(in the rows, 128 means zero)
Known rows, with every step that occurs
V C: [ 89 133 131 109 123 167 186 143 135 146 155  56 149  81 128 116 131 154
 150 129 110 132 184 133  81 129  94 117 109 133 117 129 103 124 148 153
 127 114 139 114 170  89 117 142  95 200 183 115 116 150  84 148 147 143
 114 145 149 121 156 155 150 118 186 150]
G V: [105 131 136 105  98 159 195 149 147 151 149  87 156 121 123 105 119 127
 161 158 118 117 162 126 120 128 109 125 117 120 115 145  79 138 145 164
 138 102 164 101 137  74 115 101 113 154 117 126 106 118  97 145 128 139
 127 144 134 126 146 124 147 144 162 167]
C T: [113 121 146 148  86 180 175 150 126 156 149  84 173 104 119 124 113 113
 149 114 143 124 195 146 110 102 100 129 119 114 109 115 130 167 144 152
  84 113 126 104 163  63 121 115 103 157 145 114  90 180  98 177 123 170
 121 126 191  98 161 131 133 148 172 142]
G V C: [ 98 132 119  96 117 172 205 138 142 149 137  70 150  92 154 106 125 151
 154 157 112 131 171 126  88 132 101 126 114 109 111 136  69 112 154 163
 138 101 165  93 169  90 112 126 117 193 162 123 119 133  94 134 145 113
 120 134 132 122 160 150 154 122 188 162]
N Y C: [143 150 152 144 135 138 155 186 111 162 183  98 168  77  97  97  86 109
 144 108 137  89 180 132 115  92 101  84  94 136 128 129 114 135 132 127
  91 129 129 153 137  77 151 107 111 145 130  98 115 120  83 177 149 146
 111 121 164 122  88 152 126 127 158 176]
H T C: [ 91 116 170 136 124 128 182 150 151 159 148  97 163 108  84 105  91 130
 150 110 129  97 161 130 132 122 105  92 116 168  97 133 102 157 142 176
 123 127 162 146 121  78 120 121 112 132 131 100 105 143  98 185 123 179
 111 127 180 126 150 120 114 145 164 134]
N Y C V H T: [127 154 167 154 119 123 175 163 134 133 178 120 162  71 117 103  77 124
 147 119 144  69 174 130 145  95 102  83  81 166  77 113 128 105 142 182
  77 135 115 138  92  74 131  48 137 129 163 124  89 157  85 183 145 157
 131 111 157  86 113 152 108 112 163 152]
W Y N J: [126 165 187 138 117 133 161 164 113 124 168  97 151 114 103 137 118 128
 140 127 138 100 197 173 129 109 113  58  98 136 127 129 101 120  96 117
 116 115 157 134 114 129 146 114  94 102 118 102 116 127  97 164 148 155
 142 142 173 123 113 170 117 116 148 168]
G T C Y: [121 130 148 149 126 157 152 181  95 160 132 118 154  89  66  97  85  88
 172 102 121 151 210 145 110  99 125 107 133 128 107 130 116 157 118 166
 108 154 133 101 149  38 127 121 125 159 136 108 102 161  73 188 126 159
 141 172 196 113 148 169 118 168 124 175]
W Y: [129 148 163 136 120 129 178 187 128 150 159  76 153 101  78 127 101 122
 131 125  95  95 172 144 139 102 106  66 130 135 127 125 102 147 108 157
 122 145 134 128 143  79 133  94 108 165 125  92 119 131  81 175 118 166
 131 148 156 124 121 163 143 114 145 137]
Y C V: [133 113 154  93  95 184 158 143 119 157 194 100 153 103 107  96 101 127
 160 124 151 117 178 116 110  92 104 127  85 141 108 116 122 119 126 147
 110 120 123 130 120  81 128 105  73 158 132 123  98 170 106 158 161 126
 107 137 156  99 128 127 133 145 176 195]
W Y N: [119 141 156 116 106 126 149 190 121 151 177 102 150 105  85 126 114 113
 118 130 109  77 187 162 143  92 111  71 122 146 117 128 113 148 115 144
 124 139 133 138 123  95 147 100 109 159 136  94 104 129  69 164 132 144
 125 138 150 116  95 160 132 133 149 136]
T G V C Y N: [106 139 124  89 114 139 174 169 103 136 150 103 139  94 147  80 129 127
 147 155 104 132 195 141 120  91 132 120 113 125  80 142  85 124 144 171
 130 137 149 105 135  90 123 113 117 165 156 107  93 131  77 148 172  94
 123 145 146 114  96 185 128 144 135 176]
V H T G: [ 72 119 157 170 103 101 193 145 169 120 156 100 144 113 106 102 111 126
 154 124 137  63 174 129 137 134 118 123 100 183  66 122  99 150 152 190
 112 123 145 140 107  84 108  86 145 143 161 125  87 144  91 166 115 182
 135 141 174  97 141 138 108 119 149 113]
T C: [101 105 166 125 110 143 176 142 139 143 154  87 158 109  78 100 109 119
 158 116 131 119 171 132 118 123 104 112 107 161 116 135 108 170 126 156
 129 127 152 134 140  70 124 126 110 146 131 114 103 133  92 173 122 162
 110 159 177 130 149 131 132 150 155 162]
H T G V C Y N: [103 143 132  92 122 130 174 170 124 146 140 113 143 100 149  81 119 135
 137 147 101 106 188 138 130  89 132 111 126 132  70 140  76 113 153 184
 126 139 155 116 122 102 125 102 127 160 158  95  91 138  71 152 176 108
 126 119 150 106  95 175 116 141 138 153]
H T G: [ 78 120 158 141 113 127 202 152 155 151 155  84 146 134 100 115 105 135
 154 115 135  82 164 121 131 119 124 120 121 165  83 129  85 146 144 173
 119 125 162 155 124  87 115 117 105 150 130 101  87 142  98 168 128 184
 113 134 182 114 140 123 107 140 145 136]
G V H T C: [ 89 128 157 151  99 102 196 135 166 122 126 119 161  95 105  90  98 116
 160 148 134  73 155 127 142 140 109 101 104 175  64 134  93 153 154 199
 121 120 164 118 111  71 106  79 167 124 148 127  96 126 101 174 106 161
 128 120 157 112 151 134 121 135 154 125]
J N Y: [142 158 167 149 133 128 200 165 120 134 174  46 179 106  81 129 102 109
 162 117  94 134 158 152 109 128  97  78 109 113 137 132 128 142 145 138
  96 109 114 147 152  82 140  88  91 135 135  80  64  99  62 181 137 182
 129 149 162 126 140 135 138 110 128 184]
G T: [ 99 120 126 154 105 182 175 160 126 177 155  94 147 112  70 131  96 102
 165 110 150 124 214 149  85 126 102 134 122 119 129 125 103 148 132 142
 115 105 132  91 169  51 128 136 114 190 151 128 103 171  84 157 123 166
 135 146 182 114 175 130 124 143 169 135]
G T H: [ 83 121 130 183  96 149 183 142 123 158 144 100 156  90  76 125 119  79
 150 103 143  85 221 177  92 154  95 140 112 158 103 110 128 168 152 164
 119  77 136 112 157  46 123 132 151 155 179 142  88 188  84 152 115 177
 142 146 190 105 183 144 140 126 175 129]
G V H T: [ 83 139 147 155  96 105 198 138 173 126 136 111 157 102 129 109 112 127
 147 156 126  63 159 137 136 141 107 113 112 156  73 133  91 125 160 197
 113 107 155 106 105  76 106  65 162 142 155 141  94 130  90 163 110 168
 142 120 145 105 142 136 129 114 174 102]
J N Y C: [157 156 162 141 144 128 168 161 104 146 197  73 176  84  84 108  95  95
 158 112 123 105 170 138  94 117  96  82  87 117 139 132 118 139 147 123
  87 116 114 154 142  79 148  87 103 138 136  77  86 112  61 178 154 155
 115 111 162 128 110 134 134 116 142 190]
T C V G: [116  97 167  89  99 162 197 137 140 164 170  76 155 105  93 109  97 140
 173 135 142 161 166 113 137  80 110 130  69 156  97 117 137 127 134 171
 130 132 129 131 117  78 120 101  89 163 152 120  99 133 101 159 149 128
 118 171 164 104 149 138 124 157 151 177]
J N Y C V H T: [148 159 170 150 119 110 185 145 132 119 184  92 177  81 102 106  88 106
 155 129 132  82 163 133 133 113  94  77  76 154  86 109 140 107 162 180
  72 120 102 148  98  77 130  39 126 119 173 102  58 147  70 186 145 164
 137 104 163  88 127 141 117 106 152 161]
V H T: [ 82 134 156 170 105 110 182 141 166 126 151 104 159  93 112 115 114 133
 140 133 122  66 177 142 123 139 100 105 103 175  84 125 123 137 154 184
 105 120 137 126 103  74 113  78 141 147 174 133  97 143  84 172 115 197
 138 132 163 102 144 146 127 105 173  96]
V G: [ 96 120 150 116 105 148 189 151 153 163 167  64 166 107 102 127 120 145
 143 144 129 139 174 133 119 114 104 128  85 145 117 130 121 127 143 146
 132 113 143 130 124  79 126 111 104 183 154 112 115 110  86 153 144 164
 130 163 155 123 130 143 134 127 168 131]

Rows
[ 98 114 138 147  92 168 204 133 128 168 158  92 157  87  94 129 109  93
 163 117 152 127 211 160 111 121  96 150  84 154  88  95 153 134 153 172
 124  81 122 105 136  54 124 109 140 166 195 148  84 185  89 143 139 145
 145 148 184  88 179 147 136 136 163 141] -> C V G T H
[113 144 162 144 118 100 173 168 136 124 113 129 161  81 113  76  91 112
 157 145 103 107 164 134 152 106 125  86 125 154  59 137 100 144 139 215
 108 158 150 110  94  55 112  60 161 120 141 113  93 124  87 188 123 155
 150 145 166 109 124 174 122 134 121 147] -> G V H T C Y
[110 152 196 136 124 121 145 152 111 126 148 127 159 101 115 101 102 127
 152 123 141 115 192 164 133 106 130  68  95 153  95 138 117 119 111 149
 103 137 172 139  89 119 137 120  95  84 118 105  97 142  98 185 163 167
 146 143 197 116 118 175  96 138 139 178] -> H T C Y N J
[101 137 180 131 101 152 160 133 126 123 179  98 156 124 119 125 130 135
 152 132 157 108 201 168 103 128 114 102  89 148 128 142 114 121 111 112
 117  93 170 132 108 129 140 134  79 110 122 130 107 131 102 150 157 161
 134 153 169 123 138 143 116 122 175 174] -> Y N J
[103 117 125 139 110 171 188 162 140 191 162  81 153 106  81 139 102 109
 168 119 152 145 216 147  93 112 104 145  95 122 123 120 121 130 141 147
 123 107 130  96 161  57 132 129 127 205 163 123 111 144  81 152 144 154
 143 144 177 115 163 140 125 148 161 112] -> V G T
[113 138 174 132 132 115 157 173 118 148 127 115 167  94  90  90  93 124
 152 110  98 122 167 132 143  99 124  84 130 152  93 137 114 147 130 191
 111 167 149 137 108  60 124  94 113 136 132  92  98 148  77 205 138 173
 134 153 195 117 118 164 114 148 130 158] -> H T C Y
[106 110 177 110 107 162 190 140 140 161 159 101 159 118  98 105  77 138
 165 118 135 119 154 114 143  99 110 107 104 163  86 115 118 128 134 187
 116 130 144 138 109  81 118  99  88 127 131 116  83 178 108 181 139 156
 115 141 173  95 153 119 112 158 162 184] -> H T C V
[116 115 147 121 116 139 145 182 104 172 160 126 157  88  75 106  99  87
 151 117 139 137 220 158 126  78 120 118 108 145  94 129 133 147 130 158
 119 149 131 110 119  55 146 114 133 173 163 103  98 139  63 170 159 124
 140 154 180 113 108 176 106 174 122 152] -> V G T C Y N
[152 149 157 182 124 131 174 136  89 130 167  84 196  58 105 105 121  58
 150 101 141  82 192 177 105 127  90  99  89 137  96  98 157 177 171 157
  60  79 102 139 157  62 133  89 151 100 177  91  49 174  71 188 136 162
 124  89 200  98 136 145 140 110 146 165] -> J N Y C T H
[109 129 126 129 105 198 190 140 119 148 139  68 166  74 149 122 131 133
 152 115 139 141 202 145  88 106  99 125 110 108 110 109 124 143 157 161
  85 105 126  90 193  73 118 137 108 191 186 106  99 191  88 166 145 143
 119 109 180  97 158 150 143 137 185 141] -> V C T
[171 146 165 108 120 163 183 157  99 142 200  76 168  94  92 106  86 109
 168 116 128 130 159 127 110  94  99  90  82 112 114 117 134 117 138 141
  83 118 101 145 125  83 144  74  75 129 138  95  72 144  78 172 164 135
 111 133 155  98 117 126 129 131 144 222] -> J N Y C V
[114 140 128  82 117 145 158 169 109 141 148 105 151  84 152  94 131 131
 140 158  96 129 192 152 110  92 117 105 123 115  94 143 103 114 142 163
 129 137 141  97 137  82 132 111 112 173 162 113  99 130  69 147 172 101
 130 143 138 112 103 185 140 137 152 172] -> G V C Y N
[ 90 125 118  98 112 157 221 138 139 137 139  62 138 102 150 101 127 143
 165 154 123 120 168 120 104 126 117 137 113 122  87 133  52 123 156 170
 140  99 166 102 173  99 101 135 116 180 155 117 110 134  99 129 149 102
 112 136 137 122 148 146 138 131 157 169] -> T G V C
[ 93 127 140 120 104 130 215 154 158 152 142  95 144 140 126  98 105 131
 164 144 132  82 146 120 135 117 133 123 119 136  76 137  49 136 149 186
 134 113 185 121 121  93 105  99 127 133 116 110 101 128 112 153 127 145
 112 122 156 120 138 117 118 143 142 146] -> H T G V
[113 114 133 120  94 202 200 160 132 192 168  84 150 112  93 138  87 110
 179 123 166 160 209 133 108  87 106 149  85 124 114 107 128 112 132 155
 121 108 120  88 138  61 129 112  99 200 170 128  99 175  90 145 146 135
 135 151 174  93 172 134 123 162 160 154] -> C V G T
[111 134 154 107 104 135 133 179 113 149 167 114 154  98 103  99 126 121
 132 131  97 118 199 154 126  94 121 106 127 135 106 142 134 142 129 147
 114 144 129 129 110  70 143  97  92 155 137 110  85 134  67 170 155 155
 136 167 159 110  92 170 124 142 144 164] -> C Y N
[151 147 128 145 107 156 197 181 110 153 144 104 163  99 136  92  91  84
 171 125 171  94 180 125 133  74 126 120 108 104  80 120  71 156 145 162
  80 118 145 112 160  75 126  93 147 116 116 102  88 137 106 169 143 105
 110  90 171 107 100 133 114 155 124 183] -> N Y C T G V
[ 98 116 136 120  94 150 215 153 145 148 147  83 141 137 120  93 126 122
 169 152 134 107 159 125 130 116 128 144 119 127  92 141  55 147 141 167
 139 105 174 112 138  84 103 107 118 143 104 127  97 116 107 141 129 131
 113 154 148 119 139 119 129 144 135 174] -> T G V
[105 123 131 165  76 137 202 135 146 108 134 103 151 102 137  95 132  90
 175 151 153  91 186 137 135 123 117 151 107 136  59 117  87 167 156 190
  96 102 140  87 140  65  91  69 174 134 154 143  83 142 105 151 103 136
 137 133 162  85 149 142 131 137 132 129] -> C T G V H
[141 144 135 168  92 108 187 166 125 116 144 118 155  79 128  91 113  71
 159 143 159  57 184 140 154  98 121 109 103 137  56 109  81 165 140 186
  91 134 130  96 144  67 105  51 193 131 154 111  96 145 106 163 112 107
 135  93 162  90 100 161 135 125 116 131] -> W Y C T G V H
[121 141 192 134 122 134 140 149 101 117 156 113 158 105 109  99 116 121
 161 123 140 133 200 164 118 107 129  77  94 152 107 141 116 134  99 133
 106 122 167 132 106 118 138 126  90  89 115 116  99 129  94 172 165 153
 142 169 188 120 123 176 108 139 128 196] -> T C Y N J
[102 134 119 140  98 161 209 122 118 135 117  84 172  60 168 104 146 108
 146 135 130  99 194 166  98 137  99 137 111 131  77  98 115 157 181 186
 102  68 137  84 182  68 104 120 165 146 198 133  79 192 102 149 131 125
 124 104 174  91 168 156 155 120 183 143] -> G V C T H
[105 113 127 137 104 173 202 141 120 146 143  63 149  99 140 116 129 121
 165 112 147 129 197 134 102 101 114 142 105 121  88 106  99 156 155 169
  89 111 130 110 189  81 111 142 110 182 172 103  90 186  99 161 141 136
 113 120 194  93 153 145 125 142 149 150] -> V C T G
[115  98 172 100  95 171 183 140 128 149 164  92 156 115  91  97  90 125
 172 120 132 142 164 120 139  95 107 116  96 158  98 115 125 142 118 171
 120 131 132 128 121  76 119 109  82 144 129 124  90 168 105 169 135 143
 112 165 171 103 157 125 124 164 150 199] -> T C V
[118 120 126 160  80 136 186 135 135 113 154 123 152  87 134  85 125  80
 168 146 181  70 192 134 130 116 117 146  87 144  56 118  86 162 158 183
  89 109 136  93 139  66 100  75 182 129 154 136  93 148 108 151 119 111
 133 100 166  89 119 143 120 137 142 143] -> Y C T G V H
[164 139 154 163 124 145 188 160  95 137 176  74 172 104  99 106 104  72
 169  97 160 108 184 144 113  95 115 114  96 111  96 107 111 169 149 147
  60 119 112 146 166  73 135  98 120 125 140  72  62 148  80 187 145 143
 113  94 196 100 113 126 115 145 110 184] -> J N Y C T G
[148 135 142 165 111 152 168 182  97 151 168  98 164  88 110  96  92  85
 166  91 169  94 196 129 132  74 119 112 103 125  90 108 106 166 135 149
  64 131 125 142 157  73 134 114 128 127 130  88  88 161  94 184 146 136
 102 100 196  94 102 140 105 151 132 173] -> N Y C T G
[ 98 128 134 154 103 160 194 120 115 129 134  73 174  57 144 111 154 114
 139 113 132 106 206 171  94 137  94 129 104 149  84  95 153 163 171 179
  93  75 123 104 180  65 112 131 146 158 207 125  79 205  89 161 134 154
 128 116 186  88 177 168 153 113 189 126] -> V C T H
[159 140 165 101 108 164 161 169 104 156 193 100 151  93  91 101  86 114
 149 126 131 103 178 120 140  72 106  79 100 133 107 109 111 119 108 155
 105 143 118 133 117  78 136  73  84 153 132  98 112 168  94 170 152 115
 114 130 154 103 105 146 136 138 151 193] -> W Y C V
[175 150 152 156 118 154 173 163  94 145 175  82 197  77 107 110  97  79
 157 104 155 116 186 156 101  98  98  95  90  97 118 109 137 158 152 138
  53 110  98 128 168  67 144  88 116 128 150  72  70 157  74 193 151 148
 120  83 188 104 118 132 129 133 142 175] -> J N Y C T
[157 149 141 162 119 168 157 179  93 159 172 103 185  67 117 109  90  91
 145  95 167 100 198 143 117  78 101  94  98 110 112 112 129 156 139 139
  53 124 109 126 161  61 144 111 124 138 143  91  95 166  84 193 143 149
 111  92 188 104 104 145 126 142 157 165] -> N Y C T
